Every row comes from one small tree of marks. The marks that hang from a mark follow it in brackets, in the order of their numbers. Every link used is in the known rows. Which tree was each row made from?
In the rows, zero is written as 128.
Known rows:
Z18{Z841}: [137 137 106 127  99 134 124 121 124 138 110 149 111 129 122 156 112 112
 140]
Z94{Z18{Z301 Z580{Z793} Z841} Z869}: [133 147  90 147  90 182 138 149  89  62  95 223  82  48 133 126 122  94
 129]
Z494{Z301{Z18{Z580 Z841{Z793}}}}: [148 139 154 145  91 141 133 113 137 121 141 145 110 119 120 115  79  66
  99]
Z94{Z869{Z841}}: [125 169 112 109 106 127 125 145 115 122 126 146 112  97 116 126 118 158
 149]
Z869{Z94{Z18} Z841{Z793}}: [133 230 144 111  84 119 116 106 134 139 159 185  88  61 100 134 110 120
 110]
Z494{Z301{Z18{Z841{Z793}}}}: [150 133 153 115 100 130 142 111 130 121 149 126 120 105 106 121  68  74
 110]
Z494{Z301{Z18{Z580 Z841}}}: [155 127 132 146  90 138 130 122 129 131 128 142 103 123 116 100  86  63
 100]
Z869{Z94 Z841}: [138 201 116 114  90  99 105 120 130 174 148 155  98  87 102 116 129 121
 113]
Z94{Z18{Z841}}: [141 153 103 126  96 155 130 125 111 110 102 178  87 103 114 145 104 110
 136]
Z580{Z18{Z301{Z494} Z841} Z793}: [134 119 107 153 132 158 122 123 123  80 108 198 123  24  79 114 104  79
 110]
Z18{Z301{Z494} Z841{Z793}}: [148 142 141 150 116 155 129 103 105  85 132 190 139  91 124 146  99  77
 151]
Z18{Z580 Z841}: [134 146 108 173  85 151 111 126 136 140  98 178  94 149 142 146 131 100
 123]
Z869{Z841{Z793}}: [124 195 170 109 103 118 118 106 151 137 150 153 117  98 113 146 106 140
 120]
Z580{Z18 Z793}: [109 122 124 134 143 138 126 132 154 102 121 152 122  48  88 115 120 125
  90]
Z301{Z18{Z580{Z793}} Z494}: [142 100 123 162 138 182 119 156 176 118 112 172 143 101  95  72 105  57
 124]
Z301{Z494}: [139 116 128 147 142 155 118 135 123 107 113 154 141 127 112 100 121 110
 154]
Z18{Z301 Z580{Z793} Z841}: [138 131 116 163  92 155 121 122 120 108 106 205 104  75 140 131 136  64
 100]
Z18{Z580 Z841{Z793}}: [124 162 144 172  86 152 117 111 149 126 118 182 104 143 149 169 121 105
 122]
Z18{Z301{Z494} Z580{Z793} Z841}: [147 121 115 177 104 177 112 129 116  92  93 226 115  76 127 107 129  50
 121]
Z301{Z18{Z580{Z793}}}: [130 112 125 142 124 155 131 149 180 139 127 147 130 103 110 101 113  74
  97]
Z869{Z94{Z18{Z301}} Z841{Z793}}: [141 228 145 117  87 118 121 101 116 123 170 195  92  41 105 128 111 103
 103]
Z18{Z580{Z793}}: [116 124 137 154 118 153 118 138 154 120 110 169 114 105 139 112 148 106
  96]
Z94{Z18{Z301}}: [144 142 120 134 122 149 140 124  91  84 128 172 107  79 125 116 120 102
 118]

Which tree is each row?
[144 150  82 126  99 162 147 141  67  67 110 190  93  67 125 140 107 113
 154] | Z94{Z18{Z301 Z841} Z869}
[147 182 105 164 100 179 119 148  83  66 106 229  86  63 118  88 119 109
 141] | Z94{Z18{Z301{Z494} Z580} Z869{Z841}}
[143 114 150 134 111 140 134 131 141 117 137 135 116  94 113  78  97  67
  83] | Z494{Z301{Z18{Z580{Z793}}}}
[138 148 126 178 130 151 125 104 115  79 132 187 127  74  97 139  95  96
 125] | Z580{Z18{Z301{Z494} Z841{Z793}}}
[117 181 140 106 107 129 130 133 127 111 141 149 120  91 120 144 110 160
 147] | Z94{Z869{Z841{Z793}}}
[124 152 100 157 107 174 132 157 104  79 103 184  88 107 140 116 130 136
 137] | Z94{Z18{Z580} Z869}
[146 150 144 196 103 173 116 108 115  87 120 219 122 113 144 138 116  64
 134] | Z18{Z301{Z494} Z580 Z841{Z793}}
[146 129 100 159  98 153 125 138 164 156 116 155 113 139 113 130 100  69
 118] | Z301{Z18{Z580 Z841}}
[150 140 108 166 101 190 122 131 106  72  89 239  90  60 118 106 118  59
 120] | Z94{Z18{Z301{Z494} Z580{Z793} Z841}}
[143 178 112 132  95 133 132 109  98 113 148 186  98  67 122 142 116  85
 119] | Z869{Z94{Z18{Z301 Z841{Z793}}}}
[149 218 111 149  77 126 106 118 107 139 140 209  71  61 113 101 134  90
  94] | Z869{Z94{Z18{Z301 Z580}} Z841}
[148 107 106 161 115 186 116 150 172 127  96 191 129 102  88  94  92  44
 134] | Z301{Z18{Z580{Z793} Z841} Z494}
[148 129 128 176 114 182 119 133 170 123 119 184 136 132 102 118  83  56
 144] | Z301{Z18{Z580 Z841{Z793}} Z494}
[119 119 125 141 146 136 133 124 130  85 133 164 128  24  94 109 123 104
  82] | Z580{Z18{Z301} Z793}
[124 165 108 118  97 166 144 136 103  74 114 182  97  85 124 164  95 137
 160] | Z94{Z18{Z841{Z793}} Z869}
[145 161 103 135 112 127 131 123  92 115 148 169 102  71 121 111 133  92
 111] | Z869{Z94{Z18{Z301}}}
[146 135  97 179 128 149 119 116 102  90 116 183 119  80  92 122 103  93
 127] | Z580{Z18{Z301{Z494} Z841}}
[156 115  99 178 112 180 113 146 159 134 101 180 128 138  97 101  90  52
 145] | Z301{Z18{Z580 Z841} Z494}
[134 186 112 156  84 145 118 118 125 128 132 194  82  99 129 143 126  93
 114] | Z869{Z94{Z18{Z580 Z841{Z793}}}}
[143 150 122 172 112 162 130 127 100  84 119 195  94  95 142 108 135  92
 104] | Z94{Z18{Z301 Z580}}
[117 129 107 133 120 143 124 127 150 110 105 169 108  49  83 137 108 112
 100] | Z580{Z18{Z841} Z793}
[139 127 115 180 150 145 124 122 106  82 131 166 132  79  97 100 116 105
 116] | Z580{Z18{Z301{Z494}}}
[140 234 146 147  79 127 113 105 122 125 161 213  82  55 119 124 123  95
  93] | Z869{Z94{Z18{Z301 Z580}} Z841{Z793}}
[120 206 134 141  87 166 125 139 121  85 120 205  81  82 129 132 114 145
 130] | Z94{Z18{Z580} Z869{Z841{Z793}}}
[135 170 103 158 102 139 117 132 118 131 129 178  87 103 129 110 143 100
 106] | Z869{Z94{Z18{Z580}}}
[148 120 137 133  91 143 131 126 139 124 124 149 105  95 110  96  87  57
  91] | Z494{Z301{Z18{Z580{Z793} Z841}}}
[156 122 131 116  98 128 138 120 121 129 136 123 113 109 102 106  75  72
 111] | Z494{Z301{Z18{Z841}}}
[126 126 107 141 124 140 129 119 127  92 117 181 114  24  88 131 110  92
  93] | Z580{Z18{Z301 Z841} Z793}
[121 157 125 158 116 136 125 107 142 111 130 159 112  98 102 164  97 129
 117] | Z580{Z18{Z841{Z793}}}
